Each row was made from one small tree. The marks that hang from a mark follow it in brackets, in the order of their numbers. Every link used is in the known rows. Write each row's tree.
Known rows
Q_285{Q_606{Q_182} Q_915{Q_888{Q_515}}}: [-11.3  12.3 -34.2 -53.0   0.2 -14.9  -0.3 -15.7  29.8 -11.9   4.8   4.8
 -11.4  26.4  -2.4  -6.8 -22.8  45.1]
Q_264{Q_888}: [ 13.9  25.8 -29.4 -16.5  -2.9 -44.7 -37.2 -47.0  41.8   7.4   4.4  15.2
 -24.5   8.0   4.7 -15.6 -15.5  16.7]
Q_606{Q_182}: [ 15.9  10.6 -26.7 -28.5   4.6 -31.0 -18.8 -27.2  40.8   6.4  13.0  18.0
  -6.0  10.8 -10.3 -20.3 -22.6  22.4]
Q_182{Q_915}: [ 12.5  20.2  -9.2  -7.1 -18.7 -30.3 -22.0 -17.0  43.2   6.3   2.6  13.6
 -28.3  15.2   1.9 -19.7  -8.7  11.6]
Q_515{Q_888{Q_915{Q_182{Q_606}}}}: [ 16.6   9.8   5.3   9.9  -1.8 -33.2 -18.4 -14.1  29.3  43.2  -5.8 -34.7
 -20.8  13.7 -12.7 -21.6  11.4  14.6]
Q_515{Q_888{Q_915{Q_182}}}: [ 15.6  30.6  -8.0  -5.8  -2.4 -37.6 -23.5 -14.9  37.5  23.9   2.2 -24.7
  -8.7   7.3 -11.9 -22.8   3.5  28.7]
Q_515{Q_888{Q_915}}: [  4.6  37.6 -24.8 -14.1 -11.6 -44.4 -15.0 -16.1  32.8   7.2  13.2 -17.9
 -10.9  -5.4  -4.6 -18.6   0.5  16.9]
Q_285{Q_606{Q_182{Q_915{Q_888{Q_515}}}}}: [ -3.4  25.5  -6.3 -32.6 -11.8 -15.9 -13.1  -3.3  29.6   2.8   7.0   5.3
 -28.0  17.7   1.4  -7.2 -13.0  41.2]
Q_264{Q_182{Q_915} Q_888}: [ 19.6  34.7   4.1 -24.7 -16.4 -32.5 -39.7 -34.0  47.3  28.1 -11.9  11.8
 -32.2  15.4   3.5 -10.4 -17.6 -14.9]
Q_888{Q_515 Q_915{Q_182{Q_606}}}: [ 16.3   7.3   0.0  17.0  -3.5 -38.5 -14.1  -1.7  28.5  36.7  -7.7 -16.2
 -30.8  12.7   1.8 -17.6   3.5   8.2]
Q_515{Q_888{Q_915{Q_182{Q_606{Q_285}}}}}: [  7.7  -6.5 -16.1  23.7   6.4 -26.0  -9.2 -19.5  33.6  36.4   6.7 -33.1
 -32.8  15.5   0.1 -31.4   3.7  -3.5]
Q_264{Q_182{Q_606}}: [ 26.0   2.3 -25.4 -23.1  -2.1 -24.5 -17.4 -32.8  41.9  28.0  -8.2   1.4
 -30.4  23.9   3.0 -21.2 -11.9 -10.7]
Q_182{Q_915{Q_888}}: [  1.8  26.3 -17.8 -18.5 -21.6 -29.2 -22.4 -19.0  36.5   1.5  -1.0   1.2
 -39.4  20.3  12.1 -24.1  -8.3  19.8]
Q_915{Q_182}: [ 26.0   8.7 -22.5 -10.3   4.5 -29.1 -32.0 -28.1  48.8  14.4  -1.3   6.0
 -17.2  24.3  -4.6 -30.2  -9.9  33.6]
Q_285{Q_606{Q_182} Q_915}: [  2.4  -9.5 -34.7 -44.5   7.4  -2.5   1.5 -24.0  36.1   0.6   6.9  19.1
   3.8  33.6 -23.8 -15.9 -31.4  32.9]
Q_264{Q_888{Q_515 Q_915{Q_182{Q_606{Q_285}}}}}: [  6.8   0.1  -8.0  34.3   6.3 -39.8 -22.3 -23.9  30.8  40.6  -1.3 -13.7
 -48.2  10.2  16.2 -17.1  -6.7 -16.6]
Q_182{Q_606{Q_285} Q_915{Q_888{Q_515}}}: [ -9.0   6.4 -16.2  14.0 -17.2 -28.4  -8.4 -12.1  32.7   4.6   2.9  -6.6
 -67.0  16.6  35.9 -19.9  -1.4  -8.1]
Q_888{Q_515 Q_915{Q_182{Q_606{Q_285}}}}: [  7.9  -9.0 -20.4  31.6   5.2 -30.6  -6.0  -7.5  32.7  29.6   3.7 -14.5
 -43.1  12.9  14.3 -27.1  -4.0 -10.4]
Q_915{Q_182{Q_606} Q_888{Q_515}}: [ 11.9  12.4 -11.3  -4.7  -1.4 -35.8 -26.4 -18.9  33.5  19.8 -11.8 -16.1
 -44.0  23.9  16.7 -19.1   6.0  33.0]
Q_888{Q_515 Q_915{Q_182}}: [ 16.5  27.3 -12.8   1.4  -4.2 -43.3 -20.2  -1.5  37.1  19.0   0.6  -7.1
 -18.8   4.6   2.5 -19.8  -4.4  22.3]
Q_606{Q_285}: [  7.0   2.4 -59.9  -3.5   4.5 -27.7 -12.6 -36.1  47.8  -8.8  21.4  17.3
 -32.5  12.2  15.7 -35.5 -21.5   2.6]

Write each row's tree
[ 10.2  32.3 -14.4 -37.7 -20.1 -22.9 -25.9 -21.1  43.2  14.2  -9.7  -2.3
 -38.8  25.0  12.4 -23.2 -15.0  -0.2] => Q_264{Q_182{Q_915{Q_888}}}
[ -2.9  11.6 -31.9 -36.0   0.3 -11.7 -12.5 -18.2  37.6  -3.2  -9.9  -5.7
 -22.7  41.8   4.2 -17.3 -10.4  56.0] => Q_285{Q_606 Q_915{Q_182 Q_888{Q_515}}}
[-19.5   7.9 -44.9 -31.0   2.1 -27.5  -0.8 -19.6  38.7 -15.3  12.2   9.2
 -24.4  17.4  17.6 -16.4 -29.0   9.5] => Q_606{Q_182 Q_285{Q_915{Q_888{Q_515}}}}
[ -2.0  36.4   3.4 -26.7 -17.7 -37.6 -21.2  -1.7  33.9   4.6   3.2   5.5
 -28.9   7.6   8.9  -6.9 -11.7  24.9] => Q_606{Q_182{Q_915{Q_888{Q_515}}}}
[  2.0  20.2  -2.9 -28.3 -12.6 -25.8 -20.6 -12.9  34.7  12.1   1.6   5.7
 -26.2  18.6  -1.2 -19.6 -16.7  19.8] => Q_606{Q_182{Q_915{Q_888}}}
[-19.0  -6.2 -44.4  -6.7  -5.7 -27.9   4.5 -25.1  33.8  -6.9   1.1  -5.3
 -49.2  25.3  31.4 -19.3 -11.6  -4.4] => Q_182{Q_606{Q_285{Q_915{Q_888{Q_515}}}}}
[ -1.0   0.9  -7.8 -14.3  -4.9 -29.2 -13.5 -17.8  33.8  15.6 -21.9 -15.8
 -34.8  36.7  11.3 -14.4  -1.2  25.8] => Q_285{Q_915{Q_182{Q_606} Q_888{Q_515}}}
[ 10.3  31.3 -23.9 -19.2  -2.9 -40.8 -31.8 -19.1  42.4   1.2  -2.8  -6.2
 -32.6  17.2  16.7 -21.2  -2.2  45.6] => Q_915{Q_182 Q_888{Q_515}}
[ 15.1  -4.5 -18.7  -7.1   2.8 -24.2 -26.0 -31.2  34.7  28.1 -14.2 -14.8
 -41.1  35.6   6.4 -32.1   0.9  28.7] => Q_915{Q_182{Q_606} Q_888}
[ 17.4  47.3 -18.4 -34.0  -5.4 -50.2 -40.0 -36.8  47.6  10.7  -2.0  12.4
 -26.8   0.7  16.4  -3.0 -16.6  -0.5] => Q_264{Q_182 Q_888{Q_515}}
[  3.3  -2.9 -31.8   9.7   7.1 -27.9 -18.1 -25.1  37.9  14.0  -0.5 -13.5
 -56.8  25.6  29.4 -29.2  -2.4  14.0] => Q_915{Q_182{Q_606{Q_285}} Q_888{Q_515}}
[ -5.9   3.8 -24.0 -13.4  -4.6 -17.2 -12.2 -18.9  38.5   5.2  13.0   7.7
 -38.4  19.8  11.8 -29.6 -25.2   0.8] => Q_606{Q_182{Q_915{Q_888}} Q_285}
[ 17.6 -26.6 -30.3  18.5  14.1 -16.4 -17.2 -33.6  44.0  25.7   1.3  -0.8
 -41.5  33.3   8.7 -38.0  -9.8   1.7] => Q_915{Q_182{Q_606{Q_285}}}
[ 13.4  28.6  -1.9  -7.9  -8.8 -47.9 -21.6 -23.3  28.6  41.0 -10.1 -11.2
 -37.0   0.1  10.8  -2.3  -8.2 -29.0] => Q_264{Q_182{Q_606} Q_888{Q_515 Q_915}}
[  1.5  -5.1 -38.7 -37.1   4.6  -0.2 -12.3 -30.1  37.5   4.4 -12.2  -4.5
 -19.8  53.1  -7.4 -29.8 -15.7  52.7] => Q_285{Q_606 Q_915{Q_182 Q_888}}
[ -4.2 -29.6 -44.3   1.3   2.6 -15.4   5.2 -34.0  40.0   4.2   1.8   7.2
 -34.8  32.7   9.3 -27.6 -19.6 -16.9] => Q_182{Q_606{Q_285{Q_915}}}
[ -8.4   3.1 -56.4 -44.8  -4.0  -5.8  -1.6 -32.1  33.0 -11.8  -0.8   3.5
 -22.2  40.5   0.7 -23.7 -19.5  41.6] => Q_285{Q_606 Q_915{Q_888}}
[ -2.6  42.0 -10.3 -16.7 -26.7 -41.4 -24.0  -7.0  36.4  -6.8   0.4  -1.0
 -43.3   9.2  23.3 -11.2  -1.1  24.0] => Q_182{Q_915{Q_888{Q_515}}}
[ -0.9  21.7   2.5  -1.7 -25.2 -37.4 -15.8  -7.9  27.6  13.6  -7.7  -9.6
 -54.8  14.9  23.2  -9.1   6.1  10.3] => Q_182{Q_606 Q_915{Q_888{Q_515}}}
[ 11.8 -24.8 -25.8  28.6   9.8 -18.6  -5.3 -19.3  34.4  36.9   1.6 -14.3
 -40.0  24.5   3.4 -39.8 -10.8 -14.8] => Q_888{Q_915{Q_182{Q_606{Q_285}}}}
[ 11.0  11.6  -2.3 -22.2 -19.6 -19.2 -18.5 -21.1  34.7  31.2 -18.4 -12.6
 -50.5  33.0  12.3 -20.8  -6.4 -14.3] => Q_264{Q_182{Q_606 Q_915{Q_888}}}
[-10.5   5.7 -40.8 -13.5   2.6 -25.6 -12.7 -22.6  47.5  -8.1  -2.1  -3.2
 -35.8  30.6  24.0 -26.8 -17.1  20.4] => Q_606{Q_285{Q_915{Q_182 Q_888{Q_515}}}}
[ -1.9  12.4 -14.7  -6.1 -16.6 -21.8 -11.2 -14.4  38.3  16.0  -5.5 -11.4
 -65.8  21.4  36.0 -19.8  -8.6 -29.2] => Q_264{Q_182{Q_606{Q_285} Q_915{Q_888{Q_515}}}}
[ 20.5  -8.7  -7.7  13.6   1.2 -26.6 -12.9 -13.5  28.6  45.4 -10.2 -16.1
 -28.3  24.6  -8.8 -29.4  -2.8   3.5] => Q_888{Q_915{Q_182{Q_606}}}
[ -8.4  -3.2 -42.5 -54.3   4.5  -2.3   1.4 -28.1  30.4  -2.0   2.0   8.0
  -8.6  39.5 -13.0 -19.5 -28.8  41.7] => Q_285{Q_606{Q_182} Q_915{Q_888}}
[  8.5  13.7   5.6   7.2 -11.9 -31.4 -26.4 -28.5  42.2  31.4  -6.6   2.9
 -58.8  13.5  27.4  -6.2 -13.1 -44.6] => Q_264{Q_182{Q_606{Q_285} Q_915} Q_888{Q_515}}
[ -5.4 -10.0 -24.4  11.5 -12.5 -17.2  -8.3 -24.8  33.0  13.3   1.7  -6.4
 -64.1  27.9  25.5 -31.9  -7.6 -12.9] => Q_182{Q_606{Q_285} Q_915{Q_888}}
[ 12.9  34.9  -1.9   3.1  -2.3 -52.1 -37.9 -17.6  36.2  29.3  -4.6  -5.5
 -23.5   0.7   4.0 -10.6  -5.8  16.1] => Q_264{Q_888{Q_515 Q_915{Q_182}}}
[  1.9   9.4 -14.5 -33.7  -7.2  -3.7 -11.8 -15.0  29.3  10.2   5.2   5.0
 -25.2  30.2  -9.7 -20.0 -19.4  38.0] => Q_285{Q_606{Q_182{Q_915{Q_888}}}}
